Known rows, with every way that one mark hangs from another
{peki {gorus tofa {zumap galebo}} kotaf}: 2.235	0.125	-0.165	-2.794	2.481	1.953	2.275	2.509	1.064	0.989	-0.837	2.982	1.589	-1.313	-0.432	1.833	-1.949	1.975	0.151
{pifa ranob}: 1.591	-2.411	1.955	-0.739	0.319	-1.286	3.231	1.532	-0.930	1.052	2.250	-2.083	0.880	1.235	1.046	-1.684	-2.112	1.152	-3.503
{gorus {zumap mopam}}: 0.333	-2.203	2.983	-2.311	-1.877	-1.989	1.998	1.586	0.053	-0.513	0.118	-0.116	0.685	-1.040	-2.620	-0.759	-0.066	-0.189	-3.260
{reze {mopam {zumap {galebo peki}}} ranob}: -2.014	-4.416	1.569	-0.258	2.167	1.210	-1.951	2.081	0.837	-2.439	0.622	2.026	2.258	2.439	0.140	-0.964	1.585	-2.223	2.641
{galebo {peki gorus}}: 3.935	-1.336	-0.853	2.486	-0.599	0.706	2.039	1.944	-2.149	-0.030	-2.116	-1.110	-1.937	2.441	1.961	-2.401	-1.518	0.766	-0.387
{galebo {peki {gorus tofa} kotaf} {zumap mopam}}: 2.002	0.114	0.855	-0.236	1.435	1.285	1.453	5.109	-0.124	0.158	-5.019	2.800	0.380	1.867	-2.297	-0.259	-1.127	1.142	2.247
{mopam {zumap {galebo {peki {gorus tofa} kotaf}}}}: 2.850	-0.347	-0.257	-0.743	1.170	1.520	-0.381	2.631	2.447	0.292	0.085	1.472	1.871	0.288	1.252	-0.207	1.301	-0.093	1.757
{mopam {zumap {galebo {peki gorus kotaf}}}}: 3.238	-0.264	-0.591	-0.851	0.688	1.647	0.291	2.990	1.775	0.461	0.763	1.009	1.789	-0.802	2.394	-0.712	1.036	-0.530	0.395
{rike {reze {mopam {zumap {galebo {peki gorus kotaf}}}} ranob}}: 0.124	-3.385	-0.013	-0.279	1.978	-0.100	-1.433	1.984	0.958	-1.229	-0.927	1.322	2.281	1.395	2.300	0.874	-0.529	0.944	3.224
{zumap {galebo peki}}: 5.109	-2.001	2.930	0.584	0.090	-0.968	-0.728	2.962	0.581	0.715	-0.034	-0.210	0.344	2.050	2.146	-3.452	0.906	-0.602	1.244
{mopam {zumap galebo}}: 2.193	-1.545	1.229	-1.931	-0.887	-0.712	1.260	1.967	2.196	0.122	1.785	-0.496	3.444	-0.170	1.315	-1.162	2.017	-0.867	-1.658
{peki gorus kotaf}: 1.838	1.049	-1.765	-0.744	1.523	2.463	5.125	1.871	-1.585	1.550	-1.594	-0.452	1.430	-1.596	1.091	0.218	-2.619	1.731	-2.892
{zumap {galebo {peki {gorus tofa} kotaf}} mopam}: 3.483	1.079	2.170	-1.241	1.210	0.473	-0.224	3.265	2.094	0.509	-2.307	0.144	1.235	0.101	-0.517	-2.700	0.676	-1.319	1.744
{pifa ranob {rike {reze mopam}}}: 1.370	-4.043	2.037	-2.370	0.249	-3.853	1.084	0.598	-1.410	0.486	0.936	-1.189	1.939	4.724	5.195	2.746	-4.701	3.719	-2.887
{galebo {peki {gorus {zumap mopam}} kotaf}}: 2.421	-0.019	-0.488	0.071	0.918	1.809	0.881	2.853	-1.068	0.367	-1.810	1.616	-1.710	-1.161	0.135	-0.288	-1.605	0.679	0.079
{peki {gorus tofa zumap} kotaf}: 0.897	-0.130	-0.943	-1.818	1.963	2.189	3.360	1.699	-0.299	0.887	-1.587	2.500	0.676	-1.143	-1.330	2.679	-2.537	2.852	-0.768
{peki {gorus {tofa sono} {zumap galebo mopam}} kotaf}: 1.513	1.105	1.995	-3.673	1.869	0.320	2.233	1.753	1.789	0.052	-2.502	1.222	1.909	-2.455	-1.342	2.997	-1.961	1.240	-0.788
{mopam {zumap {galebo {peki {gorus {tofa sono}} kotaf}}}}: 2.940	-0.168	1.041	-0.665	1.018	0.532	-0.291	1.991	2.355	-0.086	-0.777	0.518	1.865	-0.102	1.688	1.348	0.787	0.319	1.449
{pifa {rike reze}}: 3.494	-2.508	1.081	-1.260	-1.518	-3.957	2.177	0.348	-1.125	0.835	-1.024	-2.029	1.692	4.236	5.029	2.924	-2.865	3.797	-1.787

Rows
-0.265	-4.125	0.518	-1.659	0.070	-2.354	0.453	0.147	-0.657	-1.143	-0.383	-0.190	2.664	4.771	4.232	4.067	-2.131	2.367	0.014
{pifa {rike {reze {mopam zumap} ranob}}}
4.053	-3.184	2.968	-1.013	-0.226	-1.173	-1.164	3.004	0.614	0.058	1.201	2.057	-0.484	0.496	0.936	-1.433	0.126	0.063	0.530
{gorus {zumap {galebo peki}}}
3.184	-1.749	1.215	-0.302	-0.528	-0.325	-0.770	2.498	1.937	0.054	1.338	0.123	1.611	0.722	1.744	-1.679	2.290	-0.962	0.495
{mopam {zumap {galebo peki}}}
2.470	-3.113	0.393	-1.007	0.048	-2.846	2.109	0.448	-0.992	-0.084	-0.235	-1.258	1.677	5.013	5.091	3.141	-2.828	3.073	0.237
{pifa {rike {reze ranob}}}
-1.857	-3.516	1.510	-0.238	2.430	1.009	-1.346	1.127	1.066	-3.242	-1.441	1.667	1.977	2.976	0.175	1.102	0.446	-1.404	2.847
{reze {mopam {zumap {galebo {peki {gorus {tofa sono}}}}}} ranob}
1.987	-0.010	1.249	0.261	1.370	0.886	0.178	1.850	-0.243	-0.160	-3.418	1.354	-1.611	-0.202	-0.843	2.104	-1.802	1.729	1.463
{galebo {peki {gorus {tofa sono} {zumap mopam}} kotaf}}
2.069	1.079	-0.150	-3.933	1.424	1.611	3.247	3.047	0.778	0.751	-0.323	1.665	1.873	-3.647	-0.021	-0.021	-1.681	-0.067	-2.370
{peki {gorus {zumap galebo mopam}} kotaf}
1.966	0.287	2.148	-0.172	1.339	0.374	1.525	4.415	-0.191	-0.336	-5.877	1.899	0.366	1.540	-1.771	1.370	-1.593	1.461	1.890
{galebo {peki {gorus {tofa sono}} kotaf} {zumap mopam}}
3.494	1.342	3.295	-1.296	1.166	-0.455	-0.236	2.548	2.063	0.169	-3.220	-0.789	1.179	-0.261	-0.129	-1.251	0.258	-1.043	1.331
{zumap {galebo {peki {gorus {tofa sono}} kotaf}} mopam}
0.891	-3.887	1.017	-2.514	0.579	-2.659	-0.262	0.850	0.497	-1.044	0.171	0.339	3.438	4.592	4.946	3.314	-1.595	1.653	0.524
{pifa {rike {reze {mopam {zumap galebo}} ranob}}}
-0.684	-4.805	1.888	-0.859	0.439	-2.375	-0.930	1.228	1.403	-1.604	-0.053	-0.068	3.429	2.237	1.441	0.436	0.442	0.609	1.539
{rike {reze {mopam {zumap galebo}} ranob}}
2.344	-2.103	3.221	0.499	-0.984	-1.593	0.584	4.829	-0.631	-0.499	-3.303	0.935	0.090	2.999	-1.695	-2.525	0.374	-0.181	0.630
{galebo peki {zumap mopam}}
4.833	0.063	2.153	0.152	1.979	0.464	-0.145	2.505	0.934	0.782	-2.254	0.351	0.476	0.888	2.146	-0.057	-0.760	0.859	2.061
{zumap {galebo {peki {gorus {tofa sono}} kotaf}}}
-0.508	-4.076	2.170	-0.322	-1.865	-3.606	0.038	0.360	0.053	-0.575	-1.651	-1.314	2.769	1.448	0.761	0.828	-0.076	2.291	-1.727
{rike {reze {mopam zumap}}}
2.933	-2.391	5.384	-1.051	1.764	-1.755	-2.493	1.820	1.998	-0.049	-1.577	2.488	-0.051	0.589	-0.828	3.396	-0.345	2.052	3.087
{gorus {tofa sono} {zumap {galebo {peki kotaf}}}}
3.054	-0.758	-1.122	0.808	1.368	2.276	1.073	2.850	-1.729	0.800	-1.328	2.132	-1.890	-0.580	1.307	0.197	-2.178	1.689	0.520
{galebo {peki {gorus zumap} kotaf}}
1.812	-1.528	4.474	-2.177	1.175	-0.970	-2.636	2.805	2.947	0.085	-1.004	3.117	0.481	0.161	-3.256	0.076	1.182	0.097	3.239
{gorus tofa {zumap {galebo {peki kotaf}} mopam}}
2.910	-0.473	0.247	-3.111	-1.241	-0.458	3.562	2.334	0.428	-0.778	-0.309	-0.090	1.105	-0.975	0.281	-1.983	-1.270	-0.889	-3.557
{peki {gorus {zumap galebo mopam}}}
-1.977	-2.854	-0.234	-0.826	3.421	3.110	-0.986	2.456	0.603	-1.916	0.107	2.896	2.367	0.972	0.644	-0.058	0.361	-1.785	2.416
{reze {mopam {zumap {galebo {peki gorus kotaf}}}} ranob}
